Each row comes from the steps of one path. Every step used is in the known rows, and no mark comes twice. Write the path behind each row, first mark first.
(in the rows, 128 means zero)
Known rows
q > w > x > s > v > l: [123 122 129 162 134 199 152 175  90 141 166 104 116 117 133  82 130 209
 115 143 132 199  99  91 138 150  68 116 117  78 158 135 142  38 167 102
 169 119 168]
e > x: [115 159 132 137 119 113 101 120 135 108 117 117 142 115 110 110 107 141
 140 139 136 132 128 131 141 107 164 133 116 158 118 138 122 117 154 110
 125 120 136]
v > w: [147  90 140 121 119 139 127 147 133 121 147 117 113 132 105 137 124 134
 137 108 116 168 122 116 144 127 124 135 112 137 155 129 108 110 111 123
 129 118 155]
s > v: [118 132 132 121 118 150 152 140 127 109 119 126  97 115 133  81 121 133
 142 137 117 166 130 155 132 120 110 127 133 124 129 135 135  97 132 124
 133 113 123]
x > s: [137 112 126 145 134 146 102 134 134 129 161 130 133 107 106 136 138 170
 126 123 121 105 137  89 142 145 108 107 147 127 141 145 144 140 135 125
 123 128 140]
l > v > t > x: [ 91 100 100 138 141 126 107  66 158 125 156 158 181 135 115 115 137 131
 128  93 161 129 125 156 125  90 168 141 156 138 128 142 139 172 163 139
 130 152 181]
a > d > x > t: [138 119  93 140 149 135 126 157 144 136 185 104 177  90 137 145 132 105
 163 164 129 137 156 144 106 100 170 128 193 116 145  88 176 104 143 119
  99 127 133]
d > x > s: [125 114 112 132 154 159 146 125 129 132 174 128 128 110 129 146 141 145
 134 117 128  98 164 119 147 106 105 107 176 137 155 122 153 134 136 111
 124 151 147]
g > d: [124 153 136 142 131 140 110 149 115 127 120  86  99 144 139 124 121 166
 117 142 117 150 152 116 133 131  88 127 124 105 132 133 145 133 117 118
 122 139 128]
q > w > x: [133 125 123 144 145 152 175 131 119 140 148 103 116 139 130 119 141 137
  87 149 159 185  94 117 120 130 144 140 115  94 135 107 105  54 147 122
 154 119 134]
l > x: [107 146 137 133 135 142 120 113 145 117 129 118 179 133 121 105 109  98
 125 109 122 164 128 139 126  89 137 126 138 163 160 142 135 139 123 117
 127 121 139]
e > v > w > x > s: [160  86 130 149 130 148  88 161 121 147 175 146  86 112  67 139 145 158
 138  55 145 170 118 109 153 119  86 140 100 133 158 130 108  80 115 125
 125 113 190]
v > s: [ 84 108 141 117 124 131 100 130 125 122 115 132 141 137 127 125 120 146
 138 139 148 144 142 107 135 118 136 124 166 106 112 123 141 136 133 139
 146 160 151]
g > d > x: [115 150 119 126 144 155 155 136 111 129 133  80  98 149 162 135 127 143
 124 139 116 142 179 140 135 100  99 122 153 114 145 109 149 131 126 106
 135 160 135]
x > s > v: [126 120 131 132 125 166 132 152 127 109 149 132 104  96 114  88 128 178
 138 135 110 146 138 119 148 130  86 108 153 120 147 151 151 109 142 122
 128 110 136]
d > x: [120 129 111 111 142 144 160 112 128 132 140 131 121 136 151 137 138 101
 137 127 132 122 155 158 133  94 137 124 160 143 135 108 130 125 132 114
 135 150 138]
x > e: [131 137 114 139 132 128 113 153 145 113 113 111 127 109 109 109 113 103
 133 119 123 135 129 101 133 116 147 134 138 129 114 135 105 129  90 120
 124 113 154]
v > t > x: [ 99 105 111 130 144 100  99  39 160 125 144 145 176 114 125 130 155 134
 127  99 144 109 130 141 134 104 179 135 167 132 149 116 140 171 165 121
 109 141 153]
s > v > t > x: [ 87 113 117 122 133 124 120  54 159 109 136 149 146 112 133  77 148 142
 139 112 132 144 132 177 141  96 153 135 174 127 150 129 141 142 168 119
 118 122 152]
v > t: [110 135 128 117 132  88 103  67 148 136 129 149 146 108 112 119 130 136
 106 122 134 126 138 125 125 130 174 130 157 111 136 126 116 157 132 133
 106 139 150]
a > d > g: [179 113 115 125 114 106 147 177 162 151 124 135 157 109 106 155 128 123
 167 151 146 119 156  98 117 146 158 142 145 120 158 125 119  94 128 138
  86  98 112]
q > w > x > d: [141 111 131 156 157 162 176  95 105 151 170  93 142 150 108 120 150 157
  66 173 164 195  84 100 122 123 130 124 103  87 144 118  82  63 178 123
 156 109 136]
q > w > x > d > g: [162  94 130 143 147 140 207 109 126 185 144 103 126 138  87 122 148 149
  67 178 172 171 102  75 119 129 126 134  94  87 182 114  62  66 179 125
 141  95 113]
l > x > s: [115 135 134 153 141 153  99 113 145 121 159 121 187 106  96 115 114 143
 125  96 117 140 139 100 139 109 108 101 159 151 177 160 148 143 132 114
 120 115 142]
g > d > x > s > v: [111 144 126 135 148 192 152 158 107 109 157  90  73 119 149  88 130 188
 138 149  98 158 192 137 156 107  46 103 174 106 164 135 172 111 136  99
 131 143 142]
w > x: [111 116 127 128 138 116 125 137 114 131 131 139 105 128 116 128 142 120
 116 128 152 164 106 123 128 121 144 138 112 118 120 115 117  88 149 123
 121 123 137]
v > d: [ 79 118 135 121 121 124 108 118 127 126 120 135 127 127 118 130 129 136
 106 144 143 125 147 135 147 126 138 133 134 123 156 121 125 165 138 142
 133 145 149]
l > v: [125 123 114 134 120 152 137 159 130 124 141 143 133 152 116 114 115 135
 126 120 145 149 121 139 113 113 122 136 119 131 110 152 132 129 128 146
 148 143 163]
l > v > w: [143  82 128 127 115 168 132 174 131 119 156 129 120 156  97 120 115 131
 137 101 130 187 117 128 135 110 111 140 100 146 140 149 110 110 112 144
 156 130 176]
d > x > s > v: [117 122 118 119 141 180 169 134 129 114 163 131  98 105 134  97 135 150
 146 135 116 141 161 146 151 101  92 102 183 127 158 129 158 105 146 111
 137 132 142]
t > x > e > v > w > q: [154  96 100 157 123 136 110 132 154 106 132 134 113 112  92 123 147  81
 193  48 147 138 107 144 135  80 124 146 147 172 142 129 128 112  94 115
 153  80 220]
d > x > s > v > w > q: [129  91 119 112 126 172 189 149 118  86 178 141  68  98 103  97 140 142
 169 122 121 167 137 138 150 112  90  93 197 145 177 140 168  71 136 105
 156  95 184]
v > s > x > d: [102 107 168 110 121 143  87  96  89 140 142  97 168 137 113 139 118 170
 125 154 154 158 138 107 122 108  96  97 154 113 150 150 122 156 172 151
 153 162 166]
d > g: [152 106 128 116 117 114 163 138 147 162 103 142 119 110 107 131 124 118
 129 133 131 104 151 112 117 140 122 139 118 131 165 126 102 135 135 129
 110 105 108]

Which path is each row?
[121  86 166  99 114 123 118 115 106 178 117 113 161 124  96 137 116 163
 128 161 163 134 161  88 114 119  87 109 146 117 189 144  98 160 183 147
 133 141 145] : v > s > x > d > g
[112 149 122 152 140 142 103 133 163 102 109 103 172 109 103  81  97  78
 132 100 121 173 129 110 127  80 157 131 152 164 158 145 115 132  88 115
 124 101 161] : l > x > e
[178  71 142 136 129 128 140 132 131 184 138 145  98 138  44 138 148 136
 125  96 166 181 122  96 141 104  89 152  65 132 183 113  47  85 143 131
 124  88 163] : e > v > w > x > d > g
[ 72 121 120 108 139 143 139 103 124 127 134 130 120 131 139 144 138 117
 111 142 146 113 173 161 155  92 143 132 170 128 160  98 131 162 142 124
 145 173 157] : v > d > x
[159 154 106 170 140 150 141 152 143 160 124 105 100 122 117  99 130 103
 113 104 164 178 110 128 120 100 135 163 107  99 125 107  71  53  89 125
 161 112 175] : q > w > x > e > v
[ 89 159 145 141 119 178 116 144 112 116 111 118 178 137 140  68  91 130
 151 108 110 192 122 138 128 100  84 116 122 146 164 147 156 116 136 101
 155 123 157] : s > v > l > x
[124 114 118 159 149 142 156 137 121 164 171  88 135 100 118 100 139 137
  77 168 147 184  87 114 104 127 144 140 130  81 150  92 135  68 155 117
 137 104 126] : q > w > x > t
[133 116 128 148 140 187 173 146 118 130 170 112  86 109 113  75 144 184
  99 153 137 198 104 113 139 135  95 120 143  82 159 133 129  28 161 119
 152  99 141] : q > w > x > s > v
[ 90  93 125 135 152 132 115  17 146 111 155 136 171 118 105  87 154 163
 121 142 142 156 126 151 147  87 141 118 162 119 157 137 120 151 196 120
 121 115 156] : s > v > t > x > d
[103 102 135 110 113 111 134 130 150 155  96 143 121 110  98 136 126 131
 105 147 149  99 168 112 140 134 123 143 131 125 190 117 100 168 146 140
 113 127 127] : v > d > g
[ 99 143 134 104 120 108 122  81 145 119 118 152 117 100 118  70 127 146
 116 137 124 157 138 157 135 126 154 131 159 109 142 133 123 131 138 131
 117 126 144] : s > v > t
[155 117 100 138 147 154 125 160 145 124 193 125 169 105 128 171 149 150
 173 141 133 117 168 108 137 120 149 108 195 127 145 123 170  99 133 124
 109 139 145] : a > d > x > s
[127  80 109 139 131 154 122 209 137 112 145 123 101 131  66 104 112 106
 132  89 149 230  92 100 137  90 152 157 103 138 119 142  78  66  95 135
 148 109 209] : l > v > w > x > e
[143 120 155 126 126 146 110  94  90 149 152  94 156 137 112 131 121 157
 117 144 139 144 131 130 116 120  77 102 121 140 159 154 105 146 169 140
 135 134 137] : s > x > d
[ 78 109 137 128 117 158 104 143 128 105 144 136 104  91  99  91 134 188
 115 149 125 134 160 132 165 137  89 109 164 115 173 148 149 144 152 138
 128 127 155] : x > s > v > d
[ 96 155 127 122 150 149 132 100 133 118 156 111  92 100 135  79 129 204
 115 144 107 155 198 135 158 110  96 104 204  92 169 130 160 145 142 102
 110 155 169] : g > d > x > s > v > t
[106 145 115 140 158 150 138 144 114 141 158  68 116 108 151 119 123 137
 115 161 106 143 176 146 129 100  91 125 171 103 155  92 181 141 136 101
 115 148 137] : g > d > x > t
[ 89 114 134 116 109 158  80 184 118 125 116 104 152 133 107  99  80 133
 154 117 157 180 147 118 114  90 121 128 168 126 122 169 116 149 110 161
 169 165 217] : l > v > s > x > e
[118  86 120 159 158 155 123  67 128 126 164 116 175 151 113 140 162 147
 128 134 145 124 107 124 139  91 113 113 131 144 138 129 122 152 186 118
 136 125 138] : t > x > d
[125 127 116 138 110 102 111 156 167 169  75 149 109  96  83 111 118  98
 133 106 158  91 181 123 145 108 123 162 120 131 179 120  70 174  91 146
 117 118 175] : x > e > v > d > g
[144  95 117 148 143  94 112  11 170 192 134 172 179 120  84 129 159 141
 126  91 174  83 157 135 132  91 133 141 129 134 190 120  84 193 179 127
 104 123 155] : e > v > t > x > d > g
[ 61 110 108 112 136 166 152 131 126 127 144 144 130 154 128 129 123 115
 114 134 160 131 164 176 141  79 130 139 158 135 152 121 133 169 140 147
 166 187 187] : l > v > d > x
[116  69 107 139 145 122 132  43 168 164 153 164 196 139  74 112 145 153
 115 125 179 111 134 115 123  91 141 131 141 133 167 149  93 185 200 140
 120 131 163] : l > v > t > x > d > g
[101  92 137 121 110 140 141 155 148 139 119 149  95  77  82  90 130 177
 114 157 135 113 181 109 163 139  89 120 158 115 211 143 126 145 151 135
 112 106 135] : x > s > v > d > g
[143 127 103 124 142 141 151 150 140 118 161 116 159 132 151 168 137 108
 174 146 146 139 160 140 122 104 165 131 174 131 137 104 147  89 124 128
 119 143 137] : a > d > x
[ 68 119  96 127 142 166 133 157 146 114 127 126 127 135 115 110 112  93
 120 129 155 145 162 149 146  66 145 144 166 141 138 124 111 159 105 140
 164 171 209] : l > v > d > x > e
[136 101 137 109 105 142 170 152 115  78 132 136  75 113 103  80 127 115
 164 126 120 196 106 149 134 130 116 117 150 138 151 145 156  67 122 122
 156  71 168] : s > v > w > q
[ 84 122 140 122 101 126 118 149 156 119 109 141 112  59  66  70 111 191
 130 169 143 119 180 105 173 117 123 128 146 146 202 155 124 136 178 120
 108 100 146] : e > x > s > v > d > g
[107 121 108 128 151 141 146 123 132 145 165 111 138  93 141 121 131 106
 127 144 120 121 148 152 119  90 135 123 171 123 146  91 163 140 147 113
 121 146 134] : d > x > t
[123  81 110 159 147 161 104 103 141 112 174 130 155 113 117 146 164 167
 147  98 130  92 129 110 150 112 103 109 160 150 154 139 161 144 162 116
 119 124 145] : t > x > s
[128  51 128 143 128 195 120 135 144  91 183 114 112 106 104 107 155 170
 166  90 110 173 130 129 168 107  85 115 154 156 188 147 152  98 153 108
 136  97 163] : t > x > s > v > w
[138 116 145 139 142 136 148  88 158 159 123 122 195 131  76 105 115 118
 112 133 142 149 138  93 125  91 125 114 122 157 206 146  90 154 157 120
 115  94 122] : l > x > d > g
[142  96 134 118 111 120 144 141 118  96 144 135  96 124  96 132 132 119
 150 115 131 158 104 123 126 136 132 119 144 146 149 135 145  95 119 124
 147  87 160] : v > w > q
[ 98 110 100 140 146 102  76  62 174 111 128 133 175  97 107 111 138 107
 134  95 140 125 128 113 135  92 193 140 180 138 133 125 103 171 133 111
 106 127 178] : v > t > x > e
[173 160  90 148 142 139 117 179 162 130 137 124 152 119 129 148 126  73
 199  99 150 132 175 153 125  74 153 149 167 137 122 104 118  98  74 129
 117 132 181] : a > d > x > e > v
[136 142 107 152 138 119  97 157 137 142 108 144  96 107 100 106 130  95
 136  83 159 158 115 128 131  94 136 161 106 120 103 112  86  86  91 127
 127 113 181] : w > x > e > v
[155  97 136 132 131 116 159 106 137 166 123 128 146 128  85 131 131 149
 113 159 143 116 137  83 127 131 112 120 114 124 171 134  84 140 165 131
 114 102 108] : x > d > g
[163 159  89 161 134 158  95 196 128 148 134 114 183 133 147 153 112 100
 214  82 144 132 160 127 124  91 127 146 150 127 119 105 134 104  78 113
 136 151 209] : a > d > x > e > v > l
[112  99 134 146 150 123 128 100 101 134 151 125 130 142  91 131 146 148
  94 154 160 173  95 102 132 115 123 120 108 114 125 122 100  98 180 127
 129 115 140] : w > x > d
[ 90 159 129 148 137 143  62 131 164 130  94 126 175 120 102  83  89  85
 159  69 147 178 151 122 136  52 135 140 166 141 132 134 118 154  76 131
 150 139 207] : l > x > e > v > s
[190 120  99 145 128 157 112 192 162 117 159 109 139 122 106 149 125  76
 206  79 141 172 169 136 141  70 148 156 151 149 152 106  99  69  55 125
 126 122 204] : a > d > x > e > v > w
[123 144 139 149 140 117  99  83 121 110 135 106 167 125  86 109 112 162
 117 163 150 145 119 105 149  98 139 117 111 153 123 151 102 126 177 110
 131 116 134] : e > x > d
[134 160 126 137 127  90  86  67 151 164 122 167 138 113 114 119 132 133
 127  87 149 108 151 161 127 119 142 147 135 111 134 120 107 166 109 140
 115 147 170] : e > v > t
[ 80 108 124 131 117 149 111 146 127 119 132 142 138 146 108 114 115 140
 106 134 153 142 140 148 138 108 112 143 127 127 143 146 130 165 138 163
 156 165 178] : l > v > d
[ 95 148 136 146 127 158  87 128 114 136 119 114 206 147 137 115  94 127
 139  89 120 160 121 114 126 107 107 119 115 154 160 141 149 143 129 103
 144 139 165] : v > l > x
[126 113 116 160 153 114  76   4 147 149 159 157 183 134  98 128 162 148
 128  83 173 106 132 152 136  80 129 132 139 130 145 126 102 187 170 131
 124 139 180] : e > v > t > x > d
